Known rows, with every way that one mark hangs from another
zeluvif[fevab[bezupab sasatas]]: [ -4   4   1  -3 -16  16   7   4   3  -5 -14   6  11   5   9   0   8  -5
   3 -12   0  -6  16]
sasatas[fevab[tesama[funet]] rokug]: [-12 -13  20   1 -11 -10 -14   3  12  17   9  -2   3   7  -1  -7   0   7
  -1 -12  17 -21   5]
lapi[fevab[bezupab sasatas zeluvif[kogisi tesama]]]: [  8   5 -23  -1   3  25  17   0  -3  -3   0   1  19   7   0  -6   2   2
   5  30 -11   0 -13]
fevab[bezupab zeluvif[tesama]]: [ -1   3 -13   6  -7  14   9  24 -10  -3  15  -7 -11   8   2 -16   0  13
   4   3   1   5  -4]
tesama[fevab[bezupab] funet zeluvif[kogisi]]: [-11  -4   4 -16  -1   7  -1  -6 -10  -1  -4  -1  36   9 -26  -2   2  12
  -9  -3  -1 -23 -25]
fevab[sasatas tesama zeluvif]: [ -3   1   2   8  -2  -1   3  17  -2 -13   7  -3 -25 -11  22   3   0  -6
  -1   7  -5  20  10]
bezupab[fevab[lapi tesama[funet] zeluvif]]: [ -5  -4  14   1   6 -19 -10   7   1 -23  10 -11 -33 -15   2  -4 -13 -16
  -4 -14   3  23  -8]
sasatas[rokug]: [-19  -2   6   2  -2  -2  -8  11  -2   8   8   8 -11 -18   2  11   9  27
   0 -16   8 -18  35]
sasatas[fevab[bezupab lapi tesama zeluvif]]: [  8   3   4  12 -13  -7   5  11   0  19  12  -6 -13  17  19 -20   0  -7
   5   8  -9   6 -25]
kogisi[zeluvif[fevab tesama[funet]]]: [  2  -4   3  -4   0   1  -8 -13  -1   0  -3  -6   6  12 -20   1 -10  15
   8  -9  20  -5   6]
kogisi[zeluvif[fevab[lapi tesama[funet]]]]: [ 10  -3  14   0   6 -24 -12 -16   5  15  -3  -2 -10   4  -6   4  -8  -6
   7 -12  11   6   0]
lapi[fevab[bezupab tesama zeluvif]]: [  6  -2   7   7 -21   7  12  15   0  10  11  -3   3  21   3 -21   7  -3
  14   9  -9  -6 -22]
kogisi[zeluvif[fevab[sasatas[rokug] tesama]]]: [ 11   7   4  20   4  -1 -12   4   5  23  -6   9   1   7   5   9   1   2
   4  -7  -2  -8  16]
kogisi[zeluvif[tesama[fevab]]]: [  7  -2  -9  -1  -1  11   8  -7  -4  -1   1  -1   8   5 -18  15  -3  27
   6   3  -2  -7   2]
lapi[fevab[bezupab zeluvif[kogisi]]]: [ -6   7  -1  -5  -6  17   9   3  -8  11   1   5  20   9   1  -8   8  11
   9  14 -10 -18 -16]
kogisi[zeluvif[fevab[bezupab sasatas tesama]]]: [ 12   6   0  12 -11  11   1  12   3  23 -11   4  13  23  11  -4   0 -12
   7  -4  -2  -5  -3]
lapi[fevab[sasatas tesama[funet] zeluvif[kogisi]]]: [ -2  -4   6  -7   8  -1   3 -12   6 -10  -1  -2   8  -5   3   1  -1 -12
   1  20  -2   7  -9]
sasatas[fevab[bezupab tesama[zeluvif[kogisi]]]]: [ -3   1  -4   2 -13   3  -3  20 -14  33   2  -2  29  26  -1 -12  -7  -1
   2  11  -2 -27 -36]
tesama[funet zeluvif[fevab[lapi]]]: [ -6  -4  17  -9   1 -22 -12 -25  -7 -15   0  -6 -11  -4 -23   2  -3   8
  -4  -9   9   4   0]
lapi[fevab[bezupab sasatas tesama]]: [  3 -10   1  -2 -20  11  17   8  11   6  -2   3  13  12   7  -5  10 -12
   8  10  -2  -8  -1]
bezupab[fevab[lapi sasatas tesama[funet] zeluvif]]: [ -2  -4  10   2  10 -14  -6   1   7 -34   4 -11 -35 -19  10   2 -10 -26
 -11  -5  -1  33  -2]
zeluvif[fevab[bezupab sasatas tesama] kogisi]: [  9   8 -14  -2   1  10   4  15   1  16 -18  11  27   4  14   2  -3 -22
   6  -8  -4  -9  -1]
lapi[fevab[bezupab tesama[funet] zeluvif[kogisi]]]: [  0  -3   6  -6  -4   3   4   5   1  13   4  -2  22  15  -4 -20   0 -10
   7  10   0 -12 -29]
bezupab[fevab[sasatas[rokug] tesama zeluvif[kogisi]]]: [ -4  12  -7  16  18   5 -12  25  -4  -4   0   6  -7 -19  14   7  -8 -11
  -7  -6 -13   2   1]
zeluvif[fevab[lapi sasatas] kogisi]: [  2  11 -12 -11  19  -6   0 -21   0  -5 -18  13   1 -28  10  26  -2  -5
   0  -3  -5   7  23]
zeluvif[fevab kogisi]: [-10   8  -3 -12   4   2  -4  -3 -10   4 -14  12  18 -13   0  17  -4   8
   9 -16   2 -16  16]
tesama[fevab[bezupab lapi sasatas zeluvif] funet]: [  3   0   8  -4   2   2   9 -20   9 -27   0  -6  -9  -4   2  -3  11  -3
 -11   4 -13  22  -6]

Rows
[ 15   3  -3   2  -6 -12   5   9   3  18  -3   5  -3   5   5  -8  -1 -15
  10 -18  -1   0  -3] => zeluvif[fevab[bezupab lapi tesama]]
[ 14  -1  10   3  -2 -14  -8  -4   6  27  -4  -1   2  20  -3 -12  -4 -11
   7 -13   9  -1 -12] => kogisi[zeluvif[fevab[bezupab lapi tesama[funet]]]]
[  4   3  -8   5  -1  -6   4 -10  -4  -8  14 -10 -24  -1   3  -4  -7  14
   4  17  -3  16  -5] => sasatas[fevab[lapi zeluvif[tesama]]]
[  5  -3  -9  -1  -7   9   9   6  -5  16  -4   3  29  16  -8  -4   2  -9
   1  26  -8 -16 -25] => lapi[fevab[bezupab sasatas tesama[zeluvif[kogisi]]]]
[-14   4  12   5 -26  15   4  13  -6   7   9  -6   2  22  15 -17   6  13
   4   4  -5 -10 -13] => sasatas[fevab[bezupab zeluvif]]
[  4  -9   3   3 -22   7  12   6   0   5   3  -4  13  24  -8 -11   7  -7
   2  21  -4 -10 -20] => lapi[fevab[bezupab sasatas tesama[zeluvif]]]
[  8  -5 -21 -21  28  -4   8 -32   9 -25  -9   2   8 -28 -13  24  -6  -1
  -9   9   0  16   9] => zeluvif[kogisi tesama[fevab[lapi sasatas] funet]]
[ -1   4   1 -12   8 -12 -10 -15 -11   9  -7   1  17   5 -19  -6  -5  -1
  -4  -6   5 -10 -18] => tesama[funet zeluvif[fevab[bezupab lapi] kogisi]]
[-13   1   6 -13   7   0 -12 -20  -9 -15 -14   0  19  -5 -14  11  -5   0
  -9   1   7  -4   2] => tesama[funet zeluvif[fevab[sasatas] kogisi]]
[  6   4 -18   5  15  -5   8  -5  -3 -25  11  -6 -39 -23  11   8  -3   5
  -4  17  -5  36  17] => fevab[lapi sasatas zeluvif[tesama]]
[ -4   7   1   4  -2  -3   5   9  -7   2  12  -1 -26  -6  14  -7   7   9
   0   0  -6  12   2] => fevab[bezupab lapi zeluvif]
[ -6   5   0   2  10  -8   4  -7  -1 -22   6  -2 -40 -26  21  14   6   6
  -6  10  -7  29  23] => fevab[lapi sasatas zeluvif]
[  0  -5   8   1  12 -21  -3  -6   7 -19   9  -8 -38 -19  15   2  -2 -14
  -8   7   3  36   8] => fevab[lapi sasatas tesama[funet] zeluvif]
[-11   1 -12  -7  19  14  -5   3  -5 -39  -2  -9  -2 -19  -2   6 -17  -8
 -11   3   5  16  -1] => bezupab[fevab[sasatas zeluvif[kogisi tesama[funet]]]]
[ 15   6 -32  -2  34  -1   6 -20   5  -5  -5  12   5 -31 -11  28   1  12
  -8   7 -13   3  16] => zeluvif[kogisi tesama[fevab[lapi sasatas[rokug]]]]
[-20  -2   5   4  -1  11  -9  12   3 -19  -2   6 -10 -22   5  17   4   6
  -9 -19   1  -9  31] => bezupab[fevab[sasatas[rokug]]]
[  2   7 -17  18   3  16   3  22  -1  -2  14  -1 -12   2   7 -13   7  13
  -6   7  -5   6  10] => fevab[bezupab sasatas[rokug] zeluvif[tesama]]
[ -3 -16  17   4  -5 -10  -8 -11   8  -3   8  -4   3   7 -23  -4   6   3
  -7  14   7 -10  -3] => lapi[fevab[sasatas[rokug] tesama[funet zeluvif]]]
[  6  -6 -17 -23  26 -10   5 -27   3 -14  -3   1   9 -24 -23  18  -8   8
  -4  -2   3   4   2] => zeluvif[kogisi tesama[fevab[lapi] funet]]
[ -1  -8  -3 -11   1   4   0 -16   7 -29  -8  -5   2  -6 -10   5  -6  -2
  -1  -8  16  10  20] => zeluvif[fevab[sasatas] tesama[funet]]
[-10 -10  12  -9 -12  11   5 -11   1 -23  -3  -7  17  12 -18  -3  10   6
 -15   3  -2  -5 -13] => tesama[fevab[bezupab sasatas] funet zeluvif]
[ -6  -1  -6  -5  -2   1   9   2   4  -2  -1   4 -17 -14  19   9  10   0
  -6   0   0   9  24] => fevab[bezupab lapi sasatas]
[ -6   5   5   5  -1   5  -7  -4   4  -5  -8  11  -1 -13   3  13   9   9
  -1 -16   0 -10  34] => zeluvif[fevab[sasatas[rokug]]]
[ 15   9   0  23  -5   8  -7  16   6  36  -7  10  13  23   8  -6   6  -4
   4  -9  -5 -15   3] => kogisi[zeluvif[fevab[bezupab sasatas[rokug] tesama]]]
[-15  -2   9   5 -22  12  -4  13   2  26   6   5  14  15   7 -10  12  20
   1 -10   3 -34   7] => sasatas[fevab[bezupab] rokug]
[ 21   7  -4  12  -1  -4   2   1   6  26 -10   5  -2  14  13   0   0 -16
   6   1  -7   8  -3] => kogisi[zeluvif[fevab[bezupab lapi sasatas tesama]]]
[ -2   7   7   4 -16  14  -3   7  -6  23  -8   5  16  22   1  -3   4  13
  11 -13   2 -20   2] => kogisi[zeluvif[fevab[bezupab]]]
[  6  -7   3  14 -15   5   2  10   3  18   8   2  13  21 -13 -14  12   2
  -1  16  -6 -20 -14] => lapi[fevab[bezupab sasatas[rokug] tesama[zeluvif]]]
[ -1 -12   7  -2  -3 -21  -5   8  -4   8  13 -10 -14   8 -10 -15  -2  -5
  -7  -2  12   4 -17] => fevab[bezupab lapi tesama[funet zeluvif]]
[  6  -6  12  -9   4 -26  -6 -13   8  -2  -3  -1 -12 -10  -6   2  -7 -14
   5 -20  13   9   7] => zeluvif[fevab[lapi tesama[funet]]]
[-14  -6   4  -3   0   6  -6  10  -5 -39  11 -15 -17  -8 -13  -7 -14   4
  -3 -10  11  12  -3] => bezupab[fevab[zeluvif[tesama[funet]]]]
[ 11   8 -10  -6  17 -20  -3  -4  -3  17 -10  11   1 -18   3  15 -11 -12
  10 -12  -3   0   4] => zeluvif[fevab[lapi tesama] kogisi]
